Each row comes from the steps of one path. Every step used is in the known rows, and no mark comes twice. Write the path behind each row, first mark first.
Known rows:
zada, nanad, bolo, sigip, zuzof: [ 22.3   0.3 -14.6  -2.4  11.2  22.3  -7.3  -8.2  -6.1  33.6   2.0  16.5
   9.3   3.1  -9.6   6.6  -1.0   9.8 -11.2  -6.4   3.6  19.5  19.2  11.7
 -20.6]
bolo, nanad, kovi, sigip: [ 21.4   9.9  -9.6  23.6  -2.4  17.8 -16.7 -11.4 -20.9  33.5  14.7   7.2
  -0.2   3.1   1.8   7.5 -12.6  -8.7  -1.8   8.9  -0.8   3.2  13.7  -2.9
 -12.3]
zada, nanad: [ 30.5   8.5  -6.5  15.0  20.8   7.3  -4.9 -12.0  -3.2  32.5  -1.6  16.7
   6.3  11.9  -2.0   3.7 -13.0  14.2  -1.4  12.8   4.5  14.8  14.2   0.4
 -19.5]
nanad, kovi, sigip, zuzof, zozad: [ 23.8   7.1  -8.7   2.4 -15.3  -1.0  -5.9  -8.3  -6.5  19.2  -2.1   7.6
 -15.9  13.2  -3.4  12.3  -5.4  -1.0  -0.3 -19.7  17.4  11.5  22.4   0.8
 -16.5]
puze, zuzof: [ 32.5   7.5  -3.1  17.7  15.0  -6.7  -1.6 -13.8 -15.6  26.3 -10.1   5.9
  10.8  11.0   3.0   3.4  -5.6  18.3   7.6  13.8  13.1   6.3  18.3   5.8
 -18.0]
zozad, zuzof, sigip: [ 31.1  -2.6  -0.6  18.1   0.6  21.8  -2.6 -17.8  -4.8  28.0  -5.7   1.1
  11.7  19.9   0.8   2.3  -6.8  -1.5  30.7  24.2  11.8  -0.8  13.7  11.4
 -25.2]
kovi, sigip, bolo, nanad: [ 30.0   5.6  -8.0  31.4  -2.7  15.8 -12.0 -10.9 -16.0  37.4  13.1  11.5
  10.9   9.9  17.8  -1.4 -10.9  -3.3  -3.6   3.5  12.8  -0.2  10.9   1.6
 -16.6]
nanad, kovi: [ 25.3   9.9  -5.3  12.3   6.0   3.4  -6.3 -11.0  -7.9  22.7  -0.1   1.8
   5.3   4.0  -0.7  -0.9 -12.2   6.1   6.1   9.0   5.2  15.0  24.2  -2.4
 -15.5]
mabap, kovi, sigip, zuzof: [ 16.4   7.5 -13.2   7.2  -4.1  17.0 -20.4 -16.9  -2.7  27.5   6.5   8.4
 -10.2  12.7   7.8  18.2  -8.7   6.8   1.3 -13.6   9.6   4.9  19.5   6.6
 -14.4]
nanad, bolo, sigip, kovi: [ 23.7  -3.9  -7.9  14.0   8.3  22.6  15.4 -12.8 -11.2  30.5  11.6   5.2
   9.5   2.7   4.5   8.3 -10.8  13.6  -5.8  -0.5   9.5  11.6  18.9   4.5
 -14.9]
puze, zuzof, sigip, bolo, nanad, kovi, mabap: [ 30.8  14.6  -5.3  15.0  15.6  -8.3 -18.9  13.3  -5.3  -0.5  33.7 -13.6
  56.7  -0.8  15.7 -17.6  -6.1  19.7 -14.1  15.0  14.0 -13.6  27.4   5.0
 -11.3]
puze, zuzof, sigip: [ 30.7   3.1  -0.1  18.3  11.6   2.3  12.3  -8.1 -12.8  24.8  -6.2   2.2
  17.8  14.8  -0.6   1.9  -8.2  18.9  13.4  17.9  19.5  -4.8  15.7   8.9
 -15.1]
bolo, sigip: [ 31.9   3.1  -6.6  18.8  12.1  22.5  10.8 -18.9 -12.9  32.0  -6.5  12.5
  -1.3  13.3   0.8  10.3 -11.9   8.8   9.5  10.6  12.4  13.0  16.0  11.2
 -17.4]
mabap, kovi, nanad, bolo, sigip, zuzof: [ 15.8  16.2 -16.5  -1.6  -8.1  19.3 -30.9 -13.0   1.0  23.0   9.4   5.0
   6.6  -9.4   7.5   5.2  -5.1   9.3 -17.6 -13.3  -4.5  12.1  25.5  11.4
 -16.2]
sigip, bolo, nanad: [ 34.8  12.4  -6.5  24.3   0.5   8.6 -19.6  -8.5  -4.9  31.2   6.0   8.9
  23.1  10.4   9.9 -14.7 -11.4  -5.9  -5.8  10.4  11.1   5.6  19.5  -0.1
 -20.4]
nanad, bolo, sigip, zuzof, puze: [ 15.9  -3.8 -11.2  -7.1 -18.2  27.4  -6.1 -20.8 -19.3  24.5   1.2   2.9
  11.0   1.3  -6.3   6.6  -5.9  -4.7   5.0  -9.6  12.1  12.5  18.4  14.8
 -28.1]
zada, nanad, kovi: [ 22.5   7.8  -8.0   7.7  20.2   0.1  -4.9  -5.0  -2.5  24.3   8.1   8.1
  10.6   3.2  -5.4  -1.1 -12.3  13.8  -6.7  13.1  -0.5  16.8  21.5  -5.2
 -16.8]
zada, nanad, bolo: [ 24.0   5.5  -8.8   6.4  19.3   7.9  -6.1 -10.0  -6.8  40.1  -2.7   9.7
  10.4   0.0   0.2  -0.2  -8.7  15.3  -8.3   4.9  -3.8  19.0  16.9  -1.4
 -20.3]
zada, nanad, bolo, sigip, kovi, mabap: [ 27.5   4.6 -10.1   9.3  34.1  20.1   5.0  -2.2  -1.9  19.7  31.4   9.3
  27.1  -0.5  11.7  12.1 -11.4  31.6 -25.1   2.3   0.6  11.0  18.1   6.0
 -14.8]
kovi, nanad, bolo, sigip: [ 25.7  11.9  -8.9  15.8   3.8  23.1  -6.7 -16.7 -13.6  33.7  -0.9  10.0
   6.9  -7.4  11.3   3.0  -7.7   7.0  -5.2   2.7  -4.8  14.2  14.4   7.1
 -18.0]
kovi, nanad: [ 33.0  18.5  -3.6  23.3   3.9   8.3 -16.8 -19.4  -3.6  28.3  -3.4  14.2
   7.6   9.1  12.8  -2.1 -14.5  -1.8   2.2  11.0  -0.7  10.6  13.5  -0.8
 -20.7]

Write each row's path:
[ 32.8  23.7  -9.9  14.5  11.7  12.8 -35.9  -3.7  -3.8  17.5  21.0   0.7
  25.0  -0.6   6.5  -4.2 -13.9  -0.2  -7.4  12.2  -4.1   9.5  25.3  -1.0
 -15.6] | bolo, nanad, kovi, mabap
[ 31.3  -0.5   1.1  18.2  10.7  -7.7  15.4  -1.4  -9.5  17.2   1.4  -2.0
  34.6  15.2  11.3 -10.0  -6.1  22.2   6.4  13.4  28.1  -7.8  19.7   8.2
 -15.3] | puze, zuzof, sigip, bolo
[ 30.4  16.9  -5.7  10.2  16.2   5.0 -18.5  -6.5  -1.7  11.6  12.2  -1.9
  17.9   1.6  12.9   2.2 -14.0  12.1   1.2   6.8   1.7  13.5  27.9   2.1
 -15.9] | nanad, kovi, mabap
[ 20.3  -0.2  -5.8  20.8   1.2   1.5   0.8  -7.6 -10.7  20.9  14.5   0.3
  11.1   4.6  20.1   1.0  -9.6  11.6  -1.5  -0.6  15.1   5.9  20.4  -0.3
 -13.1] | nanad, kovi, sigip, bolo
[ 32.5   7.0  -7.9   9.9 -11.7   7.1   0.7 -15.8  -8.0  29.9 -12.4  15.6
 -20.5  22.4   1.1  15.4  -6.2  -1.1   5.3 -17.9  21.1  10.5  15.8   5.6
 -20.3] | kovi, sigip, zuzof, zozad
[ 26.3  14.5  -9.6  15.1   0.4   8.8 -23.8 -10.1  -9.7  26.5   8.7   4.1
  13.5   2.5  -5.3  -8.3 -13.8 -12.2  -2.6  12.5  -1.1  11.1  22.6  -5.4
 -16.2] | bolo, nanad, kovi
[ 13.7  -4.1 -13.1 -12.0  -2.9  24.7  -4.7 -13.4 -15.2  24.2  10.2   9.6
  14.8  -0.7 -13.3   8.9  -3.7   4.6  -7.7  -5.2   6.4  14.8  15.4  11.8
 -29.6] | zada, nanad, bolo, sigip, zuzof, puze
[ 38.2  13.3  -3.2  13.2   8.6 -22.4  11.5  -9.5 -12.9  22.0 -22.4   3.3
   0.7  12.9   1.2   2.6  -6.8  21.5   2.5   0.5  19.7   8.4  21.2   2.7
 -19.2] | puze, zuzof, zozad
[ 25.1   6.1  -4.5  14.5  -0.2  -7.4  -6.5   8.6 -12.7   8.3  20.8  -8.8
  46.3   2.5   1.5 -17.7  -5.4  10.7  -8.9  16.5  18.0  -9.5  25.0   1.5
 -12.2] | puze, zuzof, sigip, bolo, nanad, kovi
[ 24.3   0.5  -5.4  18.2  -9.0   8.4 -22.4  -2.2  -2.3  16.2  22.5  -9.3
  41.3   7.7   3.3 -18.1  -5.5 -11.5   8.8  25.3  10.0  -7.1  23.0   4.9
 -22.1] | zozad, zuzof, sigip, bolo, nanad, kovi
[ 20.6  -3.4 -10.4  10.8  23.3  18.5  19.2  -5.9  -8.9  29.5  20.0  11.2
  14.5   2.2  -2.0   9.1  -9.1  24.3 -19.7   2.2   4.9  14.3  15.9   1.2
 -15.2] | zada, nanad, bolo, sigip, kovi
[ 17.5  16.7 -13.3  10.7   4.8  17.9 -16.2 -14.0  -6.9  27.3   7.5   0.8
   4.7 -13.5  18.4   4.3 -10.4  18.8 -15.6  -2.6  -7.1  11.3  20.3   6.6
 -13.3] | mabap, kovi, nanad, bolo, sigip
[ 26.4   1.7  -9.0  11.9  10.2  22.0   6.1 -15.9 -17.0  37.5  -8.7   6.7
   2.1  -0.9   3.9   6.8  -8.3  14.7   3.2   2.9   5.9  16.5  17.8  10.2
 -18.6] | nanad, bolo, sigip
[ 34.5   6.4   0.4  17.4  19.6   4.9  11.6  -0.4  -3.6   3.3  24.4  -2.3
  37.0  16.3  12.9   5.5 -11.3  32.3  -1.4  13.7  20.5 -12.3  18.1   6.4
 -12.7] | puze, zuzof, sigip, kovi, mabap
[ 25.6  12.1  -4.6  17.9  -1.9   7.8 -13.6 -13.9  -1.8  25.1  15.7   5.2
  17.2  -0.8  13.6  -4.7 -12.6   5.0 -13.4  -0.1  -2.2   7.5  16.7  -6.0
 -18.1] | sigip, kovi, nanad, bolo
[ 26.8  12.9  -9.0  17.4  -1.4  -0.6 -23.2  -2.3  -4.5  19.3  18.8  -0.5
  28.1   0.7   4.5 -19.5  -9.9  -4.7 -10.8   8.1   7.4   7.5  26.5  -3.4
 -15.8] | sigip, bolo, nanad, kovi
[ 30.1  -0.4  -6.6  22.7  12.1  22.4  22.1 -16.4  -6.8  25.4  11.7  11.3
   5.2  17.2   1.5  11.7 -14.7   9.2   0.0   5.7  17.8   8.3  16.4   5.1
 -16.4] | bolo, sigip, kovi
[ 20.9  20.6 -16.2  -4.3 -12.9   5.8 -19.9  -9.0   2.5  19.4   1.9   4.2
  -4.9  -5.6   5.2   4.5  -4.6  12.4 -21.8 -25.6   3.4  14.1  27.0   7.6
 -17.4] | mabap, kovi, nanad, bolo, sigip, zuzof, zozad
[ 24.7  -2.7  -2.3  11.4 -12.4   9.6 -14.7 -28.5 -13.7  23.6  -1.2  -3.6
  12.7  12.5   5.0   3.9  -9.3 -10.0  29.5  19.7   7.0   4.2  11.7   9.5
 -36.5] | zozad, zuzof, puze
[ 30.3   5.7 -11.8  -4.0  -9.1  11.9   1.9 -10.8  -9.3  28.3 -16.1   9.7
  -8.2   7.4  -7.6   6.7  -0.6   7.4  -2.8 -24.2  16.9  19.8  24.6  11.1
 -20.8] | nanad, bolo, sigip, zuzof, zozad
[ 30.4  -0.1  -0.4  19.1   4.9  11.1  11.5  -5.4   0.3  23.5   3.6   2.1
  22.1  17.4  12.6 -11.2 -13.1   9.9   7.7   9.8  25.0   1.5  18.7   4.9
 -17.1] | zuzof, sigip, bolo
[ 24.3  10.8 -11.8   5.5  -8.5  24.4 -23.9 -15.7  -8.9  28.9   0.0  14.9
   8.2  -2.4   2.1   2.7  -0.7  -1.5  -5.5  -6.5  -1.1  13.5  18.4  11.8
 -22.0] | kovi, nanad, bolo, sigip, zuzof
[ 30.1  -6.0  -0.3  18.9   1.5  10.5  -3.3 -10.7   0.7  22.2   3.3  -2.2
  28.3  19.2  14.1  -9.4  -5.4   4.3  22.6  19.1  20.5  -3.9  17.6  11.4
 -24.8] | zozad, zuzof, sigip, bolo
[ 25.2   0.8 -11.3  -0.1  -2.0  26.0 -10.7 -14.9 -10.0  34.6  -6.5  12.2
   3.6   4.6  -5.4   6.2  -1.6   2.7   3.1  -8.4   8.8  17.1  22.5  14.6
 -21.2] | nanad, bolo, sigip, zuzof
[ 23.1  23.6  -7.7  16.2   4.2   5.2 -25.0 -16.5   3.0  21.3   5.9   6.7
   5.5   1.3  16.1   1.0 -16.5   7.9  -8.7   5.3  -4.7   8.1  21.0  -1.6
 -14.7] | mabap, kovi, nanad
[ 30.0   4.7  -8.9  14.0  18.5  24.5   3.9  -8.2  -6.0  18.8  23.2   1.9
  21.7  -0.5  17.5  10.4 -10.9  25.1 -11.3  -2.6   6.7  10.3  20.6   9.0
 -15.6] | nanad, bolo, sigip, kovi, mabap
